Each row comes from the steps of one path. Every step used is in the known rows, and no mark comes twice. Write the path behind each row, first mark first.
In the rows, zero is written as 128.
Known rows
vopes > timinen > lufum: [109 109 144 153 110 126 115 146  80 119 158 139 159 132  81 149  95 139
 147 116 158 107 133  89 169 151]
zudop > tigaz: [118 132  63 113 152  74  86 130 123 105 134 130 141 103 111 169 101 148
 140 176  97 137 104 171 116 120]
fitiv > kore: [121 144  97  75 163  94  72 156  99  97 141 115 158 100  91 119 111 190
 126 134 131 124  89 117 123  97]
timinen > kore: [106 124 105 149 110 124  99 145 104 138 109 142 170 141 124 117 123 142
 134 132 145 115 124  93 157 102]
lufum > dugib > bevaduv > timinen: [141 180 195 132 209 120 128 131 127 123 136  93 135 118 153 110  84  55
 134  90 159 206 108 162  79 172]
vemu > timinen > bevaduv > dugib: [143 151 149 111  60 180  78 154 190 130 157 116 148 125  88 116 152 129
 130 115 115  78 122  89 149 129]
tigaz > zudop > timinen > bevaduv: [119 102 115 135  93 145 110 163  84  77 106 115 106  88 129 125 162 171
 110 131 123  92 182 141 151 147]
vemu > timinen > lufum: [135 121 123 119  61 161 121 156 159 163 125 167 114 178  94  96 110 139
 145 127 118  86 104  89 160 103]
pavo > vemu > timinen > bevaduv > dugib > lufum: [138 117 102  92 118 170 107 109 178 142 181 148 105 130  77 101 187 109
 151 112 112 127 149  80 133  93]
tigaz > zudop > timinen > bevaduv > dugib > lufum: [122 131 121 129 145 164 121 147 115  83 161 138 143  83 118 155 175 161
  77 121  82  68 208  96 147 144]
dugib > lufum > timinen: [103 134  78 144 142 110 132  93 162 157 112 148 106 128 153 164 165 137
 123 121 112 154 129 107 129  86]
zudop > timinen > lufum: [138 117 126 138 113 116 129 138 122 146 119 158 123 121 113 138  94 149
 137 135 115  78 118 115 180 128]
vemu > timinen > zudop: [119 105 143  90  52 148 116 134 148 151 148 130 105 142 116  64 134 124
 131 162 109 102  92 116  99 125]
dugib > bevaduv: [122 168 140  81 180 110  90 135 123 121 122  84 106 116 110 128 112 117
 111  99 136 176 136 139 106 159]
bevaduv > dugib: [137 174 118 116 150  96  84 134 165 124 145  73 164 111  73 168 101 139
 112 144 115 132 130  68 134 135]
timinen > vopes: [ 94 118 106 152 114 110 108 102 123 125 128  85 130 128 158 140 128 150
 107 149 116 145 103 160  99 134]
pavo > vemu: [122 109  64 104 160  69 105  93 117 127 114  83  89 124  73 122 120 135
 164 153 153 202 127 103 124  99]
dugib > lufum > timinen > kore: [100 122  82 174 117 146 152 109 139 163 104 198 148 148 178 139 178 127
 129 115 127 108 143  96 156  63]
tigaz > zudop: [102 128  78 121 126 110 112 156  91  93  99  81 122 133  96 137 126 172
  98 148 128 155 176  97 113 126]
vopes > timinen: [ 78 113 134 127 138  91  96 120  89 108 177  80 156  99  72 157 111 147
 156 114 156 150 124 120 131 151]
tigaz > zudop > timinen > lufum: [132 110 106 147 106 138 160 169  88 103  99 145 114 134 107 134 104 172
 107 146 117  71 183 107 166 132]
bevaduv > dugib > lufum > timinen > zudop > tigaz: [154 146  94 137 140 125 156  99 171 116 160 184 147 108 166 175 152 105
  97 204  60  78 135 134  98 118]
pavo > vemu > timinen > lufum > dugib: [161  86 115 108 118 125 197 109 140 177  92 164  93 193 108  84 117 118
 187 123 161 161 101 126 133  76]

Which path is each row?
[159 140 169 189 138 133 140 152 125 144 113 160 157 157 152 109  73  78
 144 125 149 150  86  93 133 139] => bevaduv > timinen > lufum > dugib
[153 160 140 127 111 135  55 154 147 108 129 102 162 105 105 152 143 130
 107 130 124 106 136  71 155 151] => timinen > bevaduv > dugib
[116  93  80 118  89 152 147 111 131 153 134 148 115 165  80  69 138 123
 192 131 160 126 126 111 145  55] => pavo > vemu > timinen > kore
[164 155 194 125 191 126 146 137 103  90 155 145 138 104 193  93  82  34
 122 164 117 160  93 225  45 191] => lufum > dugib > bevaduv > timinen > zudop > tigaz
[165 150 178 103 187 120 158 146 104 149  71 144 127 162 164 123 104 105
 109  88 150 162 128 148 124 158] => timinen > lufum > dugib > bevaduv
[154 104 158 141 150  93 181 123 115 160  91 163 138 135 155 138  98 137
 145 117 129 108 103 152 158 126] => zudop > timinen > lufum > dugib
[138 121 126 142  72 119 140 118 142 136  90 129 100 131 165 117 145 119
 117 177 131 123 117 108 117 121] => lufum > timinen > zudop
[169 139 194 108 195 115 188 132 111 151  93 154 117 128 166 129  94 109
 126  84 138 125 130 191 142 162] => zudop > timinen > lufum > dugib > bevaduv
[ 97 128 160 134 146 152  78 127 112 101 219 127 189  80  96 169 167 126
 115  87 125 102 158  82 147 166] => vopes > timinen > bevaduv > dugib > lufum
[115 116  99 153 101 148 102 116 150 140  99 173 102 121 185 147 205 129
 115 106 118 127 141 112 149 104] => dugib > lufum > timinen > bevaduv
[111 178 176 169 154 164 108 117 130  98 178  81 120 110 164 108  93  66
 107 113 135 164 111 181  76 185] => dugib > bevaduv > timinen > vopes
[144  97 133 147 144 116 211 153  79 119  69 152 133 147 153 139 107 165
 113 131 131 105 167 144 146 129] => tigaz > zudop > timinen > lufum > dugib
[112 154 101 181 134 142 163  70 194 143 158 125 145 129 185 193 167 126
  88 141  90 114 139 127 110 106] => bevaduv > dugib > lufum > timinen > vopes
[178 118 152  74 165 146 205 119 133 166  95 150  74 189 117  74 113  84
 168  89 167 179 131 164 114 107] => pavo > vemu > timinen > lufum > dugib > bevaduv
[117 114 133 108  45 167  73 154 154 136 131 138 112 133 114  89 165 137
 147 107 127 107 107 123 146 118] => vemu > timinen > bevaduv
[151 148 154 132 117 132  86 139 153 113 152 108 158  70 107 159 138 134
 123 128 110  68 136 115 172 154] => zudop > timinen > bevaduv > dugib
[165 144 190  87 138 162 181 149 147 170  96 161 110 186 148  89 113 101
 133  72 143 133 115 164 119 137] => vemu > timinen > lufum > dugib > bevaduv
[107 127  99 184  86 121 155  90 157 134 100 102 113 138 194 167 150 139
 117 150 129 139 111 169 115 109] => lufum > timinen > vopes
[ 93  92 169 124 105 110 111 123  71 103 181 101 148  98 102 115 123 127
 133 154 148 128 116 117 111 173] => vopes > timinen > zudop
[136 154 169  82 213  87 139 122 118 139  92  87 123 129 156 133 116 112
 117  85 149 206 122 179  86 154] => lufum > dugib > bevaduv
[ 84 101  99 160 112 125 169 114  88  85 133  82 116 107 155 147 135 179
  96 153 108 105 167 194 103 141] => tigaz > zudop > timinen > vopes
[101  90  83 122  91 133 154  72 153 139 154  94  79 155 113  94 145 132
 170 148 135 163 106 177  91  87] => pavo > vemu > timinen > vopes
